Known rows, with every step that occurs
lovufun/koguv: [ 16.4 -32.2  20.5 -17.4  -7.9  -4.4   2.0  -1.7  18.9  -4.8  10.5   3.9
 -19.1 -20.9 -23.6 -19.3   0.5 -20.5   7.0 -15.2  -4.2 -16.4 -11.2 -25.9
   7.8  18.5   1.1  22.0]
pumop/mato: [ -1.5 -13.7  22.6  15.7  -6.5   5.7   9.5 -10.0   8.8  -7.8  -2.5  -6.7
 -26.9   1.9 -10.1 -12.1  -8.4  -0.1   6.2 -27.0  16.8   7.6 -13.0 -18.4
   7.3   7.6 -21.7  -3.4]
gupu/koguv/verus/mato: [-10.7 -34.1  21.4   8.3  15.7 -12.0   8.5  -5.4  -9.6  -5.9  43.1   4.1
 -19.8  -5.3  -1.3 -25.8  10.2  16.5 -16.4   1.8 -33.6 -36.7   7.5 -19.3
  15.5  20.6  -4.5   7.6]
verus/mato: [-14.9  -9.5  21.6  -3.3  -8.8  12.6  14.3  -9.1  -6.0 -14.8  10.5   1.3
 -12.3  15.9  -6.4 -22.2   2.7 -16.2   0.5  -4.4   6.8 -17.0  -2.8 -16.4
 -11.7   9.4  -4.7  -3.0]
lovufun/koguv/verus/mato/karef/gupu/niri: [  5.8 -46.8 -14.2  -2.7  14.2  -5.6  18.2 -19.8   4.1  42.1  50.1  39.9
 -47.0   6.4   8.8  -3.6  20.1  -3.8 -18.4  10.3 -46.0 -40.3 -13.2 -11.8
  20.9   2.6  14.9  18.4]
pufu/karef/mato: [  0.9  -6.1  -2.5  -4.3  -8.7  -1.1   7.1   7.6  -2.6 -11.3   9.5   6.3
 -14.7  11.7 -14.1  -5.6 -19.7 -14.0  23.2  -1.8  13.8 -17.1  -3.2 -15.5
  -4.0  -7.5 -23.4  -7.5]
gupu/karef: [ -5.0 -14.9   7.4  -5.6  -9.0   5.0  -7.8   4.7  16.8  -3.4  -7.1  14.2
  -6.0 -14.1 -11.3  -9.5  -7.5 -18.1  14.0   1.8  -5.4 -32.6 -25.7  -9.3
 -18.5   4.2 -14.8   1.8]
gupu/koguv/verus: [ 14.2 -39.8  16.3   1.7  16.3 -21.1  -8.8  -5.6   6.9   4.9  26.9   4.8
  -9.5 -17.0  -6.6 -24.6  10.9  16.4 -11.4   1.1 -28.8 -26.4   3.5 -22.6
  16.8  22.3 -15.2  17.7]
mato/koguv/pufu/karef: [  1.5  -6.1   6.1   4.8  -2.6 -12.0  -4.2  -6.8  -6.6   7.1   3.8   5.8
 -12.4   9.2 -14.7 -23.7   5.1   6.3  -5.4  24.2  34.8  -8.8  24.5   2.5
  18.7  14.3  -8.1  -0.7]
lovufun/mato: [-12.1  -7.3  20.4   4.9 -11.2   7.2   9.8  -4.8  11.4 -23.2  -5.0   7.6
  -0.9  10.2 -13.6 -19.2 -11.9 -10.3   2.3  -7.8  -5.9   6.4 -27.2 -20.1
  -5.3  -5.0  -4.5   1.5]
koguv/mato/pumop: [-16.8 -17.3  14.2  -4.2  -3.6 -15.3   0.4 -16.0   1.9  19.6   3.8   3.4
 -11.0  21.2  13.7 -39.0  -8.1 -14.1  -8.1   2.6 -10.3  11.3  -2.1 -17.9
   4.5   3.5 -17.1  20.2]
verus/koguv/lovufun: [ 37.1   1.9  43.4 -29.1 -11.2   2.2 -17.5 -12.1  19.8  -7.3  17.6  -1.2
   6.4  17.5  -2.7  -1.7  20.7   0.6  15.0  -1.7  27.5  -0.1   1.7   0.0
  15.0  12.7  -7.9   3.4]
karef/pufu/mato/pumop: [  7.6 -10.4  17.3   8.4   6.1   0.7  -1.4   9.7   9.0  27.3 -19.4 -15.6
  11.2  13.7  -5.7  -6.7 -15.6 -25.3  -7.2  17.6 -12.7 -13.5  -7.9 -14.7
   2.8 -17.6  -5.9   1.8]
lovufun/koguv/verus/mato: [  5.1 -28.9  17.0   5.7  -0.5  -7.9  17.8  -4.7  -6.0 -10.7  56.2  -5.6
 -27.8 -17.0 -20.8 -21.6  10.5  -9.5 -15.1 -12.0 -25.1 -33.1   0.1 -22.9
  15.5  20.8  -2.1  20.7]
pufu/mato: [ -8.8  -6.3  23.7   9.0  -1.7   5.1   0.8   1.9   5.7 -13.7  -5.6  -5.5
  -2.0  13.4 -25.2  -4.7   2.5 -17.9  10.4 -12.1   0.1  -9.2 -11.3 -18.6
  -4.9  -4.8 -12.9  -1.3]
pumop/mato/karef/pufu: [ 11.0  -7.6   5.3  -3.8 -12.0  30.9  14.6 -11.3   5.9  16.8  -5.5  -3.4
 -37.4   2.7   1.2  -7.6 -25.5  -7.7 -11.9   4.1   3.9   1.1   2.2 -10.6
   9.5  -9.8  -7.7  11.7]
verus/mato/pufu/karef/gupu: [ -6.2  -6.0 -14.7  10.6  -3.5   6.2  26.9   6.0 -16.8   6.4  -7.4   5.7
 -15.3   0.5  20.5  -7.6 -12.1  -3.0  -2.4   8.5   1.7 -37.9 -33.7 -16.5
 -17.7 -16.1 -12.3 -17.3]
koguv/pufu/karef: [ -6.7 -10.4  -2.3   9.6  -6.1  -9.2   8.3  14.2  -3.7  -3.3  -2.4   7.3
 -10.2  -1.0 -27.8  -9.8   7.6   5.6 -10.3   4.6  35.7 -23.0   7.2  -0.6
  -4.2   7.8 -12.9   2.9]
karef/pufu/mato/koguv/verus: [ 25.2  -4.9  24.1  19.6  12.0   2.1  -6.1 -13.6  -1.8  10.9  22.6 -26.2
  -3.3  11.3 -10.7  -6.1   1.4  -2.1 -22.8  27.2 -18.6 -13.4  17.4 -12.8
  19.1  -4.8 -18.0  -2.9]
verus/koguv: [ 16.6 -27.2  29.5 -13.6  -9.0  -2.4 -18.0 -14.5   9.2  -9.3   8.4   0.9
 -10.4   5.6  -7.9 -20.7   9.5  -8.2   9.1  11.8  18.5  -1.8  10.3  -5.3
  11.7  10.3 -10.9   6.4]
pumop/mato/pufu/karef/gupu: [  7.1 -11.2 -13.8  32.7   0.3  -1.7  22.1   5.9  -0.8  13.0 -20.6  -2.8
 -29.4 -13.5  15.3   4.1 -22.7  13.8   3.5 -15.4  10.9 -12.9 -42.3 -17.8
   1.3 -17.6 -28.7 -14.8]
pumop/mato/pufu/karef: [  0.6  -8.1  -7.0  33.9  -6.4   5.9  23.0  11.9  -2.4   1.9  -3.4 -13.2
 -31.1 -30.3   0.8  -1.6 -32.6  -1.6   0.1 -16.5  19.8 -10.9 -20.6 -14.6
  15.0  -7.1 -22.6  -4.3]
karef/pufu/mato: [  4.3  -6.4  23.1   5.5   0.4  19.0   8.9  11.5   9.1  -3.4 -11.7 -17.5
   0.7   7.3 -21.5   7.7 -10.0 -14.9  -9.5   5.1  -3.2 -21.5  -6.2 -15.5
 -12.4 -16.6 -10.1  -8.6]
gupu/mato/pufu: [ -1.0 -14.0   1.4  25.9 -14.9   4.0   7.1   5.5  21.9  13.8  -1.3 -32.1
  -9.5 -15.1 -13.6  -1.7 -14.8 -23.3   4.9  -0.3  -6.0  -7.3 -19.9 -19.1
  -9.3  -6.9 -12.5   1.6]
mato/koguv: [ 15.8  -9.5  25.0 -12.1  -4.6   0.0 -15.3 -30.2   7.9   6.4  -0.1   0.5
  -5.8  14.5   3.1 -35.2   3.7 -11.8   9.7  13.4  13.2   7.7  10.6 -16.2
  12.3  17.2 -11.8   1.3]
verus/koguv/pufu/mato: [ -8.7 -24.2  32.9  20.7   3.3  -4.2  -3.1   6.0   3.2  -5.8  15.6 -12.8
 -18.5  18.9 -39.3   9.7  19.8   3.9  -8.0  12.8  21.6  -5.1  24.9   6.1
  17.0  -3.7  -7.0   1.3]
koguv/pufu/mato/karef/gupu: [-10.7  -9.6  -4.4   4.0   4.5   4.9   6.5  -5.8  -0.8  22.3 -11.4  14.9
 -22.4  38.0 -22.6   8.3  19.3   1.2  -7.5  11.8  -1.3  -7.5  -4.8  -7.7
  -8.3 -18.7  -7.7  10.3]

Rows
[-16.6 -41.4  16.1  18.5  31.9 -34.1  -5.1  10.1  11.4  45.2 -18.2   9.5
  -5.3  25.7  -6.1  -2.6  12.4  22.9  -7.1  14.0 -26.0 -18.1 -10.6 -13.4
  15.1  -8.8  -2.0   1.1] -> karef/gupu/koguv/pufu/mato/pumop
[  7.6 -17.5   7.6  32.7  -2.2  12.7  21.3  -1.7  14.5  12.0  -0.8 -24.1
 -31.5 -21.0  -2.8  -1.0 -21.6  -5.1  -7.6 -17.9  16.0   3.9 -15.9 -22.1
   8.9  -2.3 -22.4   3.3] -> pumop/mato/pufu
[-30.0 -34.7  29.0 -15.9   6.1  -8.1   5.8  -8.1   6.7  -6.5  16.9   9.8
 -28.0   0.5   7.1 -27.9  -7.4  16.9 -10.0  -5.4 -26.3  -9.2   2.4 -22.2
   7.0  10.7  -7.7  13.9] -> gupu/koguv/mato
[ -2.4 -31.5  -4.5  25.4  14.8 -11.5  18.1  13.7   4.2  16.9 -16.8   7.4
 -34.8 -26.5  24.8   1.7 -27.3  35.3   3.2 -10.2 -14.5 -27.8 -38.6 -22.1
  19.7 -11.7 -16.9 -12.5] -> pumop/mato/pufu/karef/gupu/koguv
[-26.5 -31.9   3.0 -12.2  13.0 -39.5  -4.1  -1.2  -7.9  25.1 -11.8  34.0
 -13.9  14.8  39.4 -36.9 -13.7  27.4   2.6  11.4 -39.4 -19.2 -24.1 -17.2
  14.4  -7.1 -10.2   5.2] -> pufu/karef/gupu/koguv/mato/pumop
[ 15.1 -10.4  20.8 -10.1  -1.9   3.9  -7.7 -27.9  10.5  10.7  18.9  -6.2
 -19.3  31.2  -0.8 -18.7 -11.5 -17.3  20.3  15.7   9.3  10.9  18.3 -20.9
  13.3   3.8 -21.9  -6.3] -> karef/mato/koguv
[-23.6 -23.4  -2.0  22.4  18.3 -10.6  14.5 -11.5  -6.0  35.6  11.8  31.0
 -29.2  40.0  13.5  -0.9  19.4  21.8 -15.4  31.1  16.9 -28.8   6.0  10.9
  13.9  -1.1   7.6 -34.7] -> verus/mato/koguv/pufu/karef/gupu/niri
[  6.8 -15.9  16.6   6.8   5.2  -0.8   1.3 -19.6  11.2  21.6  25.6 -12.5
 -26.3  35.0 -20.7  -5.9  -0.3  -2.4  -2.1  22.9  27.4   9.4  37.8 -10.2
  12.3   6.5 -19.9  -3.0] -> karef/mato/koguv/pufu
[-12.3 -15.1   5.1   7.1  -4.5   9.5  22.5  -7.9   6.6  10.3  14.0 -15.5
 -26.8  -7.9   5.1 -13.3 -16.7 -12.5 -23.5  -0.8  -1.5  -0.7  -3.2 -23.9
  -8.8  -5.5 -22.1  15.6] -> koguv/mato/pufu
[ -4.9 -13.7  16.3  21.6  -3.4 -17.2  -9.7 -21.5  15.3  24.6  -7.7 -12.5
 -14.1  39.6 -11.1  -7.9  19.2  15.5   3.0  19.1   4.9   8.6  -3.2  -4.5
  -3.6   0.7 -13.0 -16.8] -> karef/gupu/mato/koguv/pufu
[ 21.1  -7.9  -0.5 -29.1 -12.9  28.6   2.1  -9.5   7.8  19.2  -8.1   5.0
 -14.1   4.1   0.1 -16.9 -13.8 -23.8 -13.0  25.8   0.8 -15.1   7.2 -11.0
  -8.9  -6.5  -1.5  20.5] -> mato/karef/pufu
[  8.8  -5.2  20.6  19.2   1.1  -9.3  -4.0 -28.4   0.8  -8.6  30.3  -0.9
  -3.9  13.6  -3.0 -34.4  -1.7   4.2  -9.6  15.6 -20.0  15.5  -2.0 -17.5
  26.6   5.7 -12.3   7.0] -> lovufun/mato/koguv/verus
[-11.2  -0.3   3.2 -13.1 -18.4  19.1   6.8 -14.8   4.5  -9.6  -0.9  24.9
 -14.5  16.1  -4.8 -28.7 -18.2 -19.3   4.3   7.5 -15.2  10.4 -15.9 -15.7
   5.5 -10.1   6.8  23.4] -> lovufun/mato/karef
[  8.7  -7.6  -4.8 -10.4  -6.2 -11.8  -2.2  -3.1  -3.5  -5.4 -25.6  23.3
  -0.5  12.2   6.0 -16.4   4.1   5.4  16.6  -1.3   7.6 -24.4 -34.6 -16.0
 -17.4  -4.9 -21.1 -12.4] -> pufu/karef/gupu
[ -7.8 -12.2  -6.9  11.2  -2.7  -5.3  15.4  15.1  -1.0   0.3  16.4  -0.1
 -23.0  14.5 -32.4   7.6  -8.3  -0.6   0.8   5.6  31.9 -20.9  15.3  -4.9
  -5.3  -5.3 -21.2  -5.1] -> koguv/pufu/karef/mato
[ 18.6  -2.9   8.6   7.0  12.7  -6.8  17.6  14.2  14.8  19.6  -8.0   4.8
 -20.0 -16.6  29.7  19.6 -16.3  42.9   9.4 -23.6  -5.7 -24.8 -47.1 -16.0
  24.1  -9.8 -13.4 -16.8] -> pumop/mato/pufu/karef/gupu/koguv/lovufun
[-19.9 -36.4  21.1  14.5  26.8 -15.9   4.0  11.0  11.8  13.1 -11.3   8.5
 -15.4  19.4 -20.7  10.7  20.0  34.3  -9.2   1.1 -16.8 -26.7 -10.6 -14.6
   0.0  -6.4  -5.6  -7.4] -> karef/gupu/koguv/pufu/mato
[  7.7 -33.1 -10.8  -2.3  13.2 -13.8   6.5  13.2   5.3  21.5 -19.9  17.0
 -12.7 -26.0  23.3  -8.5 -15.4  19.0   2.3  12.4 -18.4 -42.1 -32.3 -23.1
   1.3  -8.9 -10.4  -3.4] -> mato/pufu/karef/gupu/koguv
[-23.9 -37.2  22.9 -19.0  12.4 -14.1   4.3 -15.2   7.6   3.6  -1.1  20.0
 -26.9  15.9  21.4 -20.7   2.6  32.2  -6.4  -3.7 -34.2 -12.5 -20.6 -26.2
  -7.0  -0.3 -13.7   2.8] -> karef/gupu/koguv/mato
[ -6.5 -26.4 -11.3  -4.7  -3.3 -11.2  29.3   7.8   0.4   8.6  10.9   5.6
 -39.6 -26.0  11.3  -6.9 -21.2   4.2 -12.0  -6.6 -22.9 -27.7 -34.2 -26.7
   2.4 -13.5 -11.3  14.9] -> lovufun/koguv/mato/pufu/karef/gupu
[  5.3  -9.7  -0.9  -3.1  -6.9   9.9   4.1 -26.6   3.4  16.4 -16.7  19.2
 -37.8  24.4  13.1 -12.8  -3.7   5.7  11.0 -11.2  -2.7  11.3 -24.8 -17.1
   2.4  -8.9 -18.6   7.0] -> pumop/mato/karef/gupu
[  0.8   0.2   3.0 -15.4 -17.0  32.4  14.7  -5.3   8.6   0.6  -6.9  12.1
 -12.8  11.0  -1.9 -15.4 -30.4 -18.0 -16.3  24.8 -17.5  -3.5 -11.5 -13.1
  -2.8 -22.2  10.4  16.9] -> lovufun/mato/karef/pufu
[ 21.2  20.1  25.3 -24.8  -6.1  10.6 -12.8 -12.6  27.8  11.7  25.6   4.1
  -4.9  23.2   2.5  12.1 -11.9 -12.8  35.3   7.6   1.7 -12.1  -9.0  -5.9
   9.7  -0.5 -17.0 -13.0] -> gupu/karef/mato/koguv/lovufun
[ 30.5 -13.7  16.1   5.5   3.4 -15.3 -16.3 -33.0  -0.1  11.2  28.5  -7.0
  -6.1   7.9  -1.4 -37.0  14.5  -2.4  -7.2  16.8  -2.3   1.6  17.1 -16.2
  21.8  21.3 -25.3  10.9] -> mato/koguv/verus
[ -7.3  -4.2 -12.5  27.2 -19.6  -3.3  10.1  19.9   5.8   2.9  -4.6 -19.4
  -8.2 -24.0 -10.9  -2.2 -24.0 -17.2  11.1   1.4  -0.8 -22.3 -23.4 -11.1
  -3.5 -13.3 -10.8  -4.7] -> gupu/mato/pufu/karef
[ -5.8 -15.5 -12.5  16.0   2.0 -23.3   5.5  15.1  -1.9  32.3   9.0   2.2
 -11.9  22.0 -16.6  -6.5 -14.2  -9.5   2.9  18.6  21.5 -11.3  15.8  -3.2
  10.8  -6.5 -17.6   4.6] -> koguv/pufu/karef/mato/pumop
[  1.9 -33.4  -8.2   8.6   2.3 -30.4  11.4  23.0   6.3  32.3  24.8   3.4
 -27.4  -3.1 -28.8  -4.8 -19.0 -15.3   3.7   9.6   5.2 -22.5  12.0  -9.5
  29.9   1.1  -2.9  20.9] -> lovufun/koguv/pufu/karef/mato/pumop
[ -9.7  -5.3  14.3   6.7  -1.1  21.1   3.5  24.3  16.2  -2.6 -13.2  -5.6
  -3.7 -11.9 -22.8  18.9 -22.4 -19.5  -0.5  12.2 -20.7 -48.1 -24.7  -6.5
 -20.2 -23.3  -9.5 -13.4] -> gupu/karef/pufu/mato
